Each row comes from the steps of one walk. Every step used is in the known rows, and no mark comes twice. Write the walk behind each row, first mark first.
Known rows
nilok -> pifa -> kogiru -> pela -> farop -> doba: [-0.46  0.01  0.07  0.00 -0.16 -0.10 -0.11  0.01  0.20  0.29 -0.16  0.18
  0.24 -0.15  0.31  0.25 -0.06 -0.07  0.51  0.37  0.23]
pifa -> butot: [-0.49 -0.41  0.09 -0.23 -0.01 -0.02 -0.09 -0.25  0.19  0.06 -0.28  0.15
  0.07  0.34  0.16  0.15 -0.03 -0.01  0.22  0.07  0.11]
butot -> doba -> nilok -> pifa: [-0.35 -0.43  0.21  0.12 -0.08 -0.57 -0.06 -0.28  0.18 -0.12 -0.18 -0.04
  0.13  0.26  0.36  0.02  0.10  0.12  0.12  0.17  0.23]
doba -> butot -> pifa -> nilok: [-0.42 -0.39  0.02 -0.28 -0.17 -0.05  0.16 -0.36  0.16 -0.09 -0.15 -0.28
  0.03  0.11  0.07  0.13  0.17  0.00  0.11  0.48 -0.05]
nilok -> doba -> butot: [-0.48 -0.25  0.12 -0.06 -0.10 -0.31 -0.05 -0.25  0.22 -0.35 -0.22 -0.06
  0.10  0.13  0.35  0.13  0.09  0.08  0.10  0.30  0.11]
nilok -> doba: [-0.46 -0.18  0.07  0.03 -0.12 -0.26 -0.15 -0.32  0.25 -0.21 -0.27  0.15
  0.15  0.23  0.33  0.30  0.06  0.04  0.14  0.32  0.24]
kogiru -> pela -> farop -> pifa -> butot: [-0.38  0.00  0.08 -0.39  0.02 -0.02 -0.12  0.07  0.15  0.12 -0.20  0.17
  0.25  0.05  0.11  0.44  0.08 -0.05  0.05  0.14  0.28]
doba -> nilok -> pifa -> farop -> pela: [-0.54 -0.40  0.12  0.13 -0.03 -0.28  0.06 -0.02  0.18 -0.14 -0.06 -0.19
  0.23  0.11  0.38 -0.05  0.02 -0.01 -0.08  0.66  0.19]
pela -> kogiru -> pifa -> butot -> doba -> nilok: [-0.44 -0.42  0.32 -0.24 -0.32 -0.06 -0.02 -0.27  0.30 -0.17 -0.09 -0.10
  0.01  0.21 -0.09 -0.44  0.06  0.11  0.15 -0.23  0.19]
butot -> doba -> nilok -> pifa -> farop: [-0.36 -0.46  0.17  0.22 -0.17 -0.63  0.08 -0.23  0.18 -0.25 -0.12 -0.05
  0.17  0.32  0.32  0.15  0.02  0.06  0.27  0.39  0.24]
kogiru -> pifa: [-0.49 -0.31  0.07 -0.23 -0.23  0.10 -0.04 -0.31  0.18 -0.14 -0.17 -0.07
  0.13  0.21  0.03  0.26  0.25 -0.03  0.13  0.33  0.10]
farop -> pela -> kogiru: [-0.51 -0.28  0.20 -0.10 -0.23  0.12 -0.41  0.00  0.36  0.03 -0.20 -0.07
  0.14  0.13  0.24 -0.24  0.00 -0.07  0.31  0.12  0.21]
butot -> doba: [-0.32 -0.42  0.17  0.04 -0.22 -0.37 -0.23 -0.28  0.24 -0.09 -0.31  0.16
  0.13  0.46  0.28  0.31  0.11 -0.01  0.51  0.08  0.25]
nilok -> doba -> butot -> pifa -> farop -> pela -> kogiru: [-0.48 -0.35  0.19 -0.08 -0.33  0.13  0.02 -0.10  0.35 -0.35  0.00 -0.22
  0.08  0.12  0.18 -0.24  0.01  0.01  0.29  0.36  0.10]
pifa -> kogiru -> pela -> farop -> doba: [-0.47 -0.04  0.11 -0.01 -0.26 -0.09 -0.24  0.05  0.27  0.20 -0.24  0.24
  0.23 -0.15  0.24  0.26  0.04 -0.14  0.58  0.28  0.33]
butot -> doba -> nilok -> pifa -> farop -> pela -> kogiru: [-0.38 -0.45  0.29  0.20 -0.27 -0.42 -0.07 -0.04  0.29 -0.17 -0.06 -0.12
  0.19  0.24  0.32 -0.28 -0.07  0.04  0.32  0.24  0.29]
kogiru -> pela -> farop -> doba -> nilok: [-0.48 -0.08  0.09  0.11 -0.03 -0.35 -0.12  0.10  0.26  0.14 -0.15  0.09
  0.12 -0.21  0.36  0.27  0.26 -0.04  0.04  0.29  0.33]
kogiru -> pela -> farop: [-0.42  0.14 -0.01 -0.12 -0.04 -0.14 -0.18  0.04  0.21  0.10 -0.22  0.17
  0.24 -0.01  0.25  0.47  0.19 -0.12  0.23  0.26  0.25]
kogiru -> pela -> farop -> pifa -> butot -> doba: [-0.27 -0.11  0.18 -0.29 -0.05 -0.16 -0.14  0.06  0.17  0.10 -0.23  0.27
  0.26  0.23  0.14  0.42  0.07 -0.04  0.23 -0.01  0.34]
pela -> farop: [-0.53 -0.11  0.12 -0.14 -0.14 -0.11 -0.25 -0.08  0.20  0.00 -0.21  0.11
  0.27  0.08  0.26  0.63  0.12 -0.08  0.38  0.30  0.22]
farop -> pela: [-0.50 -0.41  0.16 -0.05 -0.07  0.09 -0.33 -0.04  0.26  0.08 -0.26  0.05
  0.20  0.26  0.36  0.06  0.14 -0.09  0.17  0.35  0.20]
kogiru -> pela -> farop -> doba: [-0.44 -0.04  0.04  0.05 -0.08 -0.19 -0.19  0.08  0.26  0.23 -0.20  0.21
  0.14 -0.06  0.32  0.45  0.19 -0.10  0.33  0.27  0.28]
farop -> doba -> nilok: [-0.54 -0.56  0.16  0.20 -0.11 -0.47 -0.12 -0.18  0.27  0.00 -0.18 -0.08
 -0.03 -0.05  0.34  0.08  0.18  0.07  0.04  0.30  0.26]

Write each row's walk
[-0.45 -0.13  0.01  0.07 -0.14 -0.38  0.00 -0.42  0.20 -0.13 -0.33  0.14
  0.19  0.27  0.26  0.32 -0.03  0.00  0.05  0.63  0.24]
pifa -> nilok -> doba
[-0.52 -0.37  0.13 -0.12  0.12 -0.28  0.09 -0.24  0.14  0.00 -0.14 -0.09
  0.08  0.12  0.26 -0.13 -0.02  0.13 -0.20  0.20  0.10]
doba -> nilok -> pifa -> butot
[-0.40  0.00  0.00 -0.14 -0.23 -0.12 -0.19 -0.12  0.24  0.04 -0.31  0.12
  0.20 -0.01  0.16  0.01  0.04 -0.12  0.42  0.25  0.23]
pifa -> kogiru -> pela
[-0.46 -0.32  0.17 -0.21 -0.28  0.01  0.01 -0.34  0.24 -0.29 -0.15 -0.10
  0.09  0.04  0.16 -0.05  0.08  0.06  0.29  0.29  0.08]
nilok -> doba -> butot -> pifa -> kogiru
[-0.50 -0.33  0.00 -0.12 -0.34  0.02  0.12 -0.25  0.18 -0.29 -0.09 -0.10
  0.20  0.28 -0.01  0.43  0.14 -0.12  0.33  0.60  0.12]
kogiru -> pifa -> farop
[-0.46 -0.19  0.05  0.00 -0.13 -0.43  0.11 -0.36  0.18 -0.25 -0.28 -0.04
  0.16  0.19  0.28  0.19  0.00  0.04  0.01  0.58  0.13]
pifa -> nilok -> doba -> butot
[-0.49 -0.09  0.13 -0.22 -0.39 -0.10  0.09 -0.35  0.27 -0.33 -0.11 -0.25
  0.08  0.02 -0.04 -0.18  0.01  0.06  0.09  0.32  0.08]
pela -> kogiru -> pifa -> nilok -> doba -> butot
[-0.41 -0.61  0.30 -0.21 -0.15 -0.07  0.10 -0.32  0.18 -0.13 -0.17  0.04
  0.07  0.42  0.04 -0.16  0.20  0.08  0.00 -0.01  0.15]
kogiru -> pifa -> butot -> doba -> nilok
[-0.36 -0.11 -0.01 -0.28 -0.27  0.20 -0.08 -0.24  0.26  0.09 -0.19  0.02
  0.11 -0.02  0.00 -0.03  0.18 -0.10  0.38  0.27  0.16]
butot -> pifa -> kogiru -> pela
[-0.47 -0.41  0.09 -0.13 -0.38  0.29 -0.07 -0.09  0.35 -0.08 -0.01 -0.16
  0.11  0.19  0.03 -0.06  0.04 -0.12  0.49  0.40  0.15]
butot -> pifa -> farop -> pela -> kogiru
[-0.60 -0.41  0.26  0.03  0.04 -0.22  0.01 -0.03  0.18  0.21 -0.07  0.08
  0.11 -0.05  0.35  0.23  0.00  0.06  0.08  0.25  0.20]
pela -> farop -> doba -> nilok -> pifa -> butot
[-0.45 -0.48  0.02 -0.21 -0.25 -0.03  0.16 -0.21  0.19 -0.29 -0.04 -0.31
  0.06  0.16  0.07  0.24  0.15 -0.03  0.40  0.48 -0.04]
doba -> butot -> pifa -> farop
[-0.39 -0.25  0.10 -0.22 -0.16 -0.41  0.04 -0.31  0.13 -0.31 -0.24 -0.16
  0.21  0.09  0.15  0.33 -0.02  0.08 -0.15  0.59  0.23]
farop -> pifa -> nilok -> doba -> butot
[-0.57 -0.40  0.21 -0.02 -0.15 -0.21 -0.14  0.03  0.22  0.02 -0.13 -0.03
  0.11 -0.07  0.35  0.51  0.13 -0.03  0.45  0.28  0.15]
pela -> farop -> doba -> butot
[-0.39 -0.60  0.29 -0.05 -0.03 -0.37 -0.04 -0.25  0.21 -0.07 -0.26  0.13
  0.05  0.43  0.23 -0.12  0.06  0.09  0.13 -0.09  0.23]
pifa -> butot -> doba -> nilok
[-0.52 -0.25  0.14 -0.04 -0.12 -0.35 -0.04 -0.24  0.17 -0.10 -0.16 -0.17
  0.19 -0.11  0.25 -0.14 -0.01  0.07  0.05  0.38  0.18]
doba -> nilok -> pifa -> kogiru
[-0.57 -0.40  0.15  0.04 -0.49 -0.20  0.08 -0.16  0.34 -0.28  0.03 -0.29
  0.01 -0.09 -0.04 -0.14  0.05  0.01  0.28  0.33  0.22]
pela -> kogiru -> pifa -> farop -> doba -> nilok
[-0.49 -0.23  0.09 -0.16 -0.23 -0.11  0.22 -0.40  0.15 -0.29 -0.18 -0.12
  0.16  0.20  0.09  0.12  0.16  0.03 -0.11  0.60  0.06]
kogiru -> pifa -> nilok -> doba -> butot
[-0.46 -0.58  0.01  0.06 -0.33  0.01  0.08 -0.25  0.28 -0.01 -0.04 -0.05
  0.00  0.19  0.09  0.41  0.10 -0.08  0.54  0.56  0.16]
butot -> pifa -> farop -> doba
[-0.47 -0.58  0.11 -0.18 -0.21  0.18  0.07 -0.05  0.23 -0.19 -0.02 -0.29
  0.10  0.20  0.17  0.05  0.17 -0.08  0.31  0.52 -0.02]
doba -> butot -> pifa -> farop -> pela
[-0.50  0.05  0.11 -0.07 -0.06 -0.30 -0.04 -0.02  0.16  0.03 -0.12 -0.04
  0.28 -0.25  0.28 -0.02  0.05  0.00  0.02  0.37  0.25]
doba -> nilok -> pifa -> kogiru -> pela -> farop
[-0.50 -0.14  0.10 -0.27 -0.40  0.09 -0.14 -0.27  0.31 -0.17 -0.11 -0.18
  0.06  0.05 -0.09 -0.05  0.09  0.00  0.31  0.06  0.12]
pela -> kogiru -> pifa
[-0.46 -0.10  0.18 -0.26 -0.16 -0.32 -0.03 -0.14  0.11 -0.24 -0.18 -0.07
  0.34  0.00  0.19  0.62  0.00  0.03 -0.02  0.58  0.28]
pela -> farop -> pifa -> nilok -> doba -> butot
[-0.35 -0.43  0.17 -0.09  0.00 -0.15 -0.02 -0.28  0.15  0.13 -0.23  0.22
  0.10  0.53  0.27  0.11 -0.12  0.07  0.37  0.01  0.11]
nilok -> pifa -> butot -> doba
[-0.45 -0.12  0.11 -0.28 -0.18 -0.23 -0.13 -0.13  0.11 -0.02 -0.22  0.00
  0.37  0.04  0.10  0.79  0.02 -0.06  0.10  0.57  0.32]
pela -> farop -> pifa -> nilok
[-0.51 -0.44  0.07  0.07 -0.20 -0.03 -0.13  0.01  0.25 -0.13 -0.17  0.02
  0.27  0.34  0.30  0.26  0.01 -0.17  0.39  0.62  0.22]
pifa -> farop -> pela
[-0.43 -0.31  0.15 -0.34 -0.32 -0.14 -0.26 -0.22  0.18 -0.15 -0.26 -0.08
  0.26  0.01  0.03  0.29 -0.05 -0.02  0.32  0.32  0.31]
farop -> pifa -> kogiru
[-0.53 -0.29  0.23 -0.21 -0.31  0.34 -0.27 -0.04  0.34 -0.01 -0.12 -0.13
  0.14  0.13  0.08 -0.29  0.13 -0.07  0.21  0.15  0.16]
farop -> pela -> kogiru -> pifa
[-0.39 -0.22  0.05 -0.35 -0.22  0.10  0.01 -0.17  0.22 -0.06 -0.14 -0.21
  0.06 -0.09  0.05 -0.14  0.20 -0.04  0.32  0.20  0.00]
doba -> butot -> pifa -> kogiru -> pela
[-0.47 -0.04  0.07  0.12  0.03 -0.35 -0.04  0.09  0.20  0.22 -0.09  0.07
  0.14 -0.23  0.40  0.23  0.17  0.00  0.01  0.36  0.26]
kogiru -> pela -> farop -> doba -> nilok -> pifa
[-0.54 -0.39  0.28 -0.32 -0.23  0.47 -0.20 -0.05  0.33  0.07 -0.13 -0.03
  0.10  0.25  0.03 -0.44  0.02 -0.04  0.16  0.00  0.12]
farop -> pela -> kogiru -> pifa -> butot
